Each row was made from one small tree. The marks that hang from a mark follow it in brackets, in the order of their numbers. Every link used is in the known rows. Write each row's tree.
Known rows:
Q_148[Q_822[Q_770[Q_459]]]: [ 0.405  2.225  0.325 -2.084 -1.185 -6.104 -1.526 -1.573 -0.279 -2.509
  3.243 -1.959  0.557  0.105 -1.563 -3.000 -1.559 -0.466  1.224  1.599
  1.552]
Q_459[Q_148 Q_731[Q_478] Q_770]: [-0.493  0.894  3.956 -2.342  0.825 -0.314 -6.436 -1.393  3.618 -1.660
  4.359 -0.033  1.309  1.845  2.102  1.064 -1.056 -1.534  3.953  4.900
  0.051]
Q_770[Q_252 Q_822[Q_148[Q_695]]]: [ 0.853  0.212 -1.390 -2.482  0.212 -2.914 -3.463 -3.004  4.553 -3.930
  6.018 -3.670  0.387 -0.809 -3.044  0.362 -1.439  0.544  3.333  5.400
 -4.076]
Q_731[Q_459[Q_148[Q_695]] Q_478]: [ 1.395  0.641  1.871 -3.025 -0.359 -0.216 -5.805 -2.744  0.176 -1.787
  2.267  1.362  1.843 -0.622 -0.780 -2.939 -0.059 -1.705 -0.485  2.753
  0.717]
Q_478[Q_731[Q_459[Q_148[Q_822] Q_770]]]: [ 1.357  2.265  4.516 -3.768 -0.359 -7.463 -5.059 -3.946 -1.374  2.166
  3.810 -1.103  1.237  0.804  0.295 -3.000  0.210  1.014  4.688  6.513
  1.150]
Q_770[Q_252 Q_459 Q_822[Q_148]]: [ 0.797  1.351 -0.833 -0.615  0.526 -1.749 -1.821 -2.733 -0.491 -5.134
  2.616 -3.755 -1.223 -0.646 -2.987 -2.325 -1.757  0.094  5.772  4.091
 -4.720]
Q_459[Q_731[Q_478] Q_770]: [-0.501  0.280  3.226 -2.422  0.161 -0.259 -4.973 -1.500  3.475 -1.390
  4.178 -0.036  0.961  1.216  0.939  0.844 -1.057 -1.657  4.409  0.037
  0.152]
Q_148[Q_695 Q_822[Q_770]]: [ 0.452  1.155 -0.272 -3.928 -1.394 -7.303 -3.213 -1.858  4.787 -1.288
  6.658 -2.017  2.156 -0.050 -1.690 -0.361 -1.260 -0.018 -1.296  2.890
  2.047]
Q_822[Q_148[Q_695]]: [ 0.274 -0.285 -2.487 -2.494 -0.786 -0.428 -3.595 -2.467  5.073 -2.857
  7.194 -1.812  2.864 -0.582 -2.354 -0.211 -1.657 -0.047 -0.355  4.553
  2.118]
Q_148[Q_695 Q_822[Q_770[Q_252]]]: [ 0.628  1.382 -1.073 -4.162 -0.710 -6.143 -3.138 -2.208  4.393 -0.917
  6.234 -3.549  0.909  0.006 -1.795  0.146 -1.091  0.391  0.252  3.078
 -3.489]
Q_695[Q_148[Q_822[Q_770]]]: [-1.315  2.165  1.135 -3.778 -0.800 -6.649 -1.209 -2.226  3.599 -6.424
  5.829 -1.226  1.630  0.180 -1.726 -0.287 -1.181 -0.393 -1.352  1.748
  1.649]
Q_731[Q_459[Q_148] Q_478]: [ 0.946  1.507  3.316 -2.930 -0.074  0.290 -4.274 -2.655 -1.126 -1.817
  1.396  1.724  1.035 -0.544 -0.718 -2.795 -0.011 -1.670  0.985  1.223
  0.246]
Q_822[Q_148 Q_770[Q_252 Q_459]]: [ 0.330  0.119 -3.902 -2.206  0.058  1.160 -1.260 -1.847 -0.426 -3.837
  4.835 -3.517 -0.004  1.391 -2.143 -2.330 -1.804 -0.472  2.751  4.774
 -4.019]
Q_731[Q_459[Q_770] Q_478]: [ 0.894  0.085  3.516 -2.844 -0.303  0.042 -4.132 -2.960 -1.049 -1.100
  1.880  0.715  0.649  1.018 -0.500 -2.746 -0.109 -1.730  5.185 -0.804
  0.290]
Q_695[Q_148]: [-1.435  1.745  2.992 -2.317 -0.533  0.293 -2.076 -2.909  3.847 -7.145
  4.493 -1.255  1.852 -0.917 -1.792 -0.142 -1.451 -0.171 -0.705 -0.648
  1.425]
Q_478[Q_731]: [-0.358  1.549  3.475 -3.318 -0.970 -0.975 -2.147 -3.661  3.369  0.884
  4.821 -0.361  1.291 -1.240 -1.973  0.156 -0.853  0.223  0.649 -1.177
  1.136]
Q_148[Q_695 Q_822[Q_770[Q_459[Q_731]]]]: [ 1.039  1.428 -1.529 -2.253 -1.041 -6.951 -4.410 -0.303  0.584 -2.662
  4.733 -3.005  1.740  0.343 -0.370 -2.704 -1.581 -0.125 -0.421  3.051
  1.965]
Q_459[Q_148 Q_731 Q_770]: [ 0.115  1.040  4.093 -2.219  0.450 -0.440 -6.225 -1.291  3.703 -1.720
  5.743 -3.277  2.230  1.730  2.143  0.649 -1.650  0.957  3.983  6.347
  1.219]
Q_459[Q_148[Q_822] Q_731]: [ 0.247  3.529  2.694 -2.459 -0.146 -6.345 -4.968 -0.919  3.430 -1.518
  5.021 -1.805  1.774 -0.983  0.444  0.234 -1.333  0.834  0.351  4.812
  1.348]
Q_822[Q_770]: [-0.071  0.539  1.692 -3.716 -1.017 -0.667 -1.735 -1.789  3.647 -2.073
  5.794 -1.796  1.635  0.646 -1.315 -0.059 -1.637 -0.128  0.046  0.097
  1.567]
Q_695[Q_148[Q_822[Q_770[Q_459]]]]: [-0.889  2.376  0.385 -2.094 -0.777 -6.071 -1.126 -2.101 -0.281 -7.656
  3.383 -1.571  0.789  0.334 -1.739 -3.090 -1.478 -0.850 -0.360  1.997
  1.549]

Write each row's tree:
[ 0.747 -0.835  0.320 -2.188 -0.189 -4.348 -4.640 -2.993  5.043 -3.684
  7.121 -3.343  1.564  1.297 -1.287  0.116 -1.903  0.375  5.530  7.849
  1.503] => Q_459[Q_770[Q_822[Q_148[Q_695]]]]
[ 0.944  1.982  1.605 -4.291 -0.401 -6.658 -3.546 -1.944 -1.471 -1.132
  2.835  1.816  0.702  0.617 -0.839 -2.971  0.146 -1.940  0.225  3.604
  0.407] => Q_731[Q_459[Q_148[Q_822[Q_770]]] Q_478]
[ 0.700  0.101 -0.576 -2.240 -0.533 -4.060 -3.477 -2.590  4.921 -4.273
  6.417 -2.202  1.604 -0.864 -2.827 -0.171 -1.714  0.191  1.864  5.114
  1.484] => Q_770[Q_822[Q_148[Q_695]]]
[ 0.875  3.909  0.992 -0.926  0.646 -4.468 -4.820 -0.999 -0.713 -2.534
  2.091 -3.836 -0.273 -0.914  0.282 -2.020 -1.444  0.718  2.954  5.464
 -4.342] => Q_770[Q_252 Q_459[Q_148[Q_822] Q_731]]
[-1.267  2.323  0.333 -3.979 -0.129 -5.508 -1.152 -2.584  3.142 -6.116
  5.409 -2.736  0.329  0.230 -1.899  0.168 -1.039 -0.123  0.054  1.925
 -3.924] => Q_695[Q_148[Q_822[Q_770[Q_252]]]]
[ 1.296  1.057  4.203 -3.941  0.596  0.003 -5.158 -4.297 -1.547  1.646
  3.423 -2.951  0.308  1.412  0.271 -2.370  0.169  1.168  5.981  5.643
 -4.526] => Q_478[Q_731[Q_459[Q_148 Q_770[Q_252]]]]
[-0.368  2.328  1.301 -3.868  0.070 -7.084 -4.635 -0.467  3.102 -1.469
  4.946  1.138  0.975  0.779  0.604  0.680 -0.784 -1.853 -0.410  4.561
  0.339] => Q_459[Q_148[Q_822[Q_770]] Q_731[Q_478]]
[ 0.579  2.275  2.362 -0.704  0.015  0.532 -4.982 -0.716 -0.210 -3.596
  2.626 -2.577  1.394 -0.236  0.832 -2.276 -1.847  0.299  1.088  3.899
  1.147] => Q_770[Q_459[Q_148 Q_731]]
[ 0.511  1.039  4.829 -2.357  0.481 -2.588 -3.526 -3.177  3.507 -2.450
  3.782 -4.630 -0.908  0.772 -0.794  0.684 -1.459  0.829  8.321  2.441
 -4.756] => Q_459[Q_770[Q_252 Q_822]]
[ 0.629  1.602 -0.011 -3.945 -0.499 -7.677 -5.978 -0.415  4.607 -1.651
  7.359 -2.601  2.728  0.707  0.735  0.164 -1.385  0.453 -1.924  7.549
  1.936] => Q_459[Q_148[Q_695 Q_822[Q_770]] Q_731]
[ 0.964  0.608  4.265 -2.811  0.260  0.016 -5.563 -2.903 -1.006 -1.211
  2.090  0.662  0.993  1.533  0.745 -2.650 -0.168 -1.537  4.689  4.071
  0.114] => Q_731[Q_459[Q_148 Q_770] Q_478]
[-0.780  2.598 -0.494 -2.333 -0.114 -4.877 -1.141 -2.347 -0.657 -7.327
  2.936 -3.153 -0.488  0.344 -1.990 -2.629 -1.266 -0.566  1.160  2.282
 -4.152] => Q_695[Q_148[Q_822[Q_770[Q_252 Q_459]]]]
[ 1.674 -0.069  3.521 -3.784 -0.412 -1.682 -6.767 -4.127  0.028  1.355
  4.825 -1.936  2.502  1.429  0.443 -2.972 -0.139  0.845  2.943  6.909
  1.517] => Q_478[Q_731[Q_459[Q_148[Q_695] Q_770]]]
[ 2.121  1.319  2.441 -2.903 -0.435 -6.828 -6.843 -2.799  0.361 -0.685
  4.338 -2.790  2.414  0.774  0.494 -3.370 -0.498  1.006  3.273  8.267
  1.857] => Q_731[Q_459[Q_148[Q_695 Q_822] Q_770]]
[-0.386  1.786  3.048 -2.395  0.365 -0.055 -5.250 -1.088  3.466 -2.115
  3.651  1.081  1.269 -0.280  0.590  0.854 -1.031 -1.680  0.205  2.208
  0.146] => Q_459[Q_148 Q_731[Q_478]]
[ 1.452  0.752  4.456 -2.721  0.002 -0.055 -5.381 -2.720 -0.774 -1.444
  3.487 -2.595  1.895  1.472  0.776 -2.971 -0.747  0.888  4.619  5.477
  1.256] => Q_731[Q_459[Q_148 Q_770]]
[-0.349  3.216  2.565 -2.472  0.266 -6.250 -5.061 -1.173  3.157 -1.469
  3.661  1.387  0.876 -0.957  0.373  0.614 -0.654 -1.558  0.535  3.370
  0.243] => Q_459[Q_148[Q_822] Q_731[Q_478]]
[ 1.290  2.840 -0.003 -1.005  0.074 -4.807 -5.116 -2.534  0.757 -2.420
  2.553 -3.778  0.303 -1.172 -0.929 -2.669 -1.258  0.322  1.708  7.140
 -3.787] => Q_770[Q_252 Q_459[Q_148[Q_695 Q_822]]]
[ 0.313 -0.032  1.856 -2.015  0.093 -3.744 -3.081 -2.900  3.813 -3.647
  6.183 -2.866  0.808  1.282 -1.205  0.176 -1.797  0.373  7.022  6.248
  1.027] => Q_459[Q_770[Q_822[Q_148]]]
[ 1.464  0.450  2.803 -3.008  0.026  1.175 -3.979 -3.112 -1.134 -0.887
  2.770 -4.053  0.266  0.921 -0.401 -2.683 -0.544  1.035  6.569  0.889
 -4.164] => Q_731[Q_459[Q_770[Q_252]]]
[ 0.232 -1.219 -3.646 -3.779 -0.898 -1.181 -2.959 -1.868  5.038 -2.933
  8.580 -2.143  2.938  1.133 -1.994 -0.147 -1.788 -0.370 -1.265  5.733
  2.162] => Q_822[Q_148[Q_695] Q_770]
[-0.270  0.980  3.116 -2.593  1.530  0.896 -6.400 -1.780  3.276 -1.253
  3.940 -1.596  0.000  1.902  1.825  1.433 -0.938 -1.125  5.488  5.149
 -5.608] => Q_459[Q_148 Q_731[Q_478] Q_770[Q_252]]
[ 0.625  2.422  1.496 -0.813  0.793  1.724 -4.951 -1.111 -0.537 -3.172
  2.147 -4.092  0.092 -0.127  0.503 -1.835 -1.610  0.549  2.750  4.194
 -4.457] => Q_770[Q_252 Q_459[Q_148 Q_731]]
[ 1.606  0.835  5.269 -3.737  0.171 -3.629 -3.634 -4.592 -1.735  0.676
  2.468 -3.238 -1.130  0.686 -1.288 -2.296  0.141  1.319  8.501  1.286
 -4.990] => Q_478[Q_731[Q_459[Q_770[Q_252 Q_822]]]]
[ 0.894  2.203  3.480 -0.436 -0.288 -3.115 -3.481 -1.027 -0.568 -4.680
  1.707 -2.987 -0.167 -1.067 -0.874 -2.262 -1.906  0.305  3.749 -0.450
  0.623] => Q_770[Q_459[Q_731] Q_822]
[ 1.600  0.930  3.600 -2.856  0.679  1.044 -5.348 -3.097 -1.022 -1.103
  2.976 -4.158  0.686  1.538  0.608 -2.523 -0.514  1.134  6.084  5.745
 -4.328] => Q_731[Q_459[Q_148 Q_770[Q_252]]]
[ 1.123  1.921  4.148 -3.738 -0.546 -0.952 -3.979 -3.705 -1.317  0.874
  3.235 -0.290  1.525 -0.662 -1.007 -2.976  0.033  0.718  0.664  2.580
  1.073] => Q_478[Q_731[Q_459[Q_148]]]
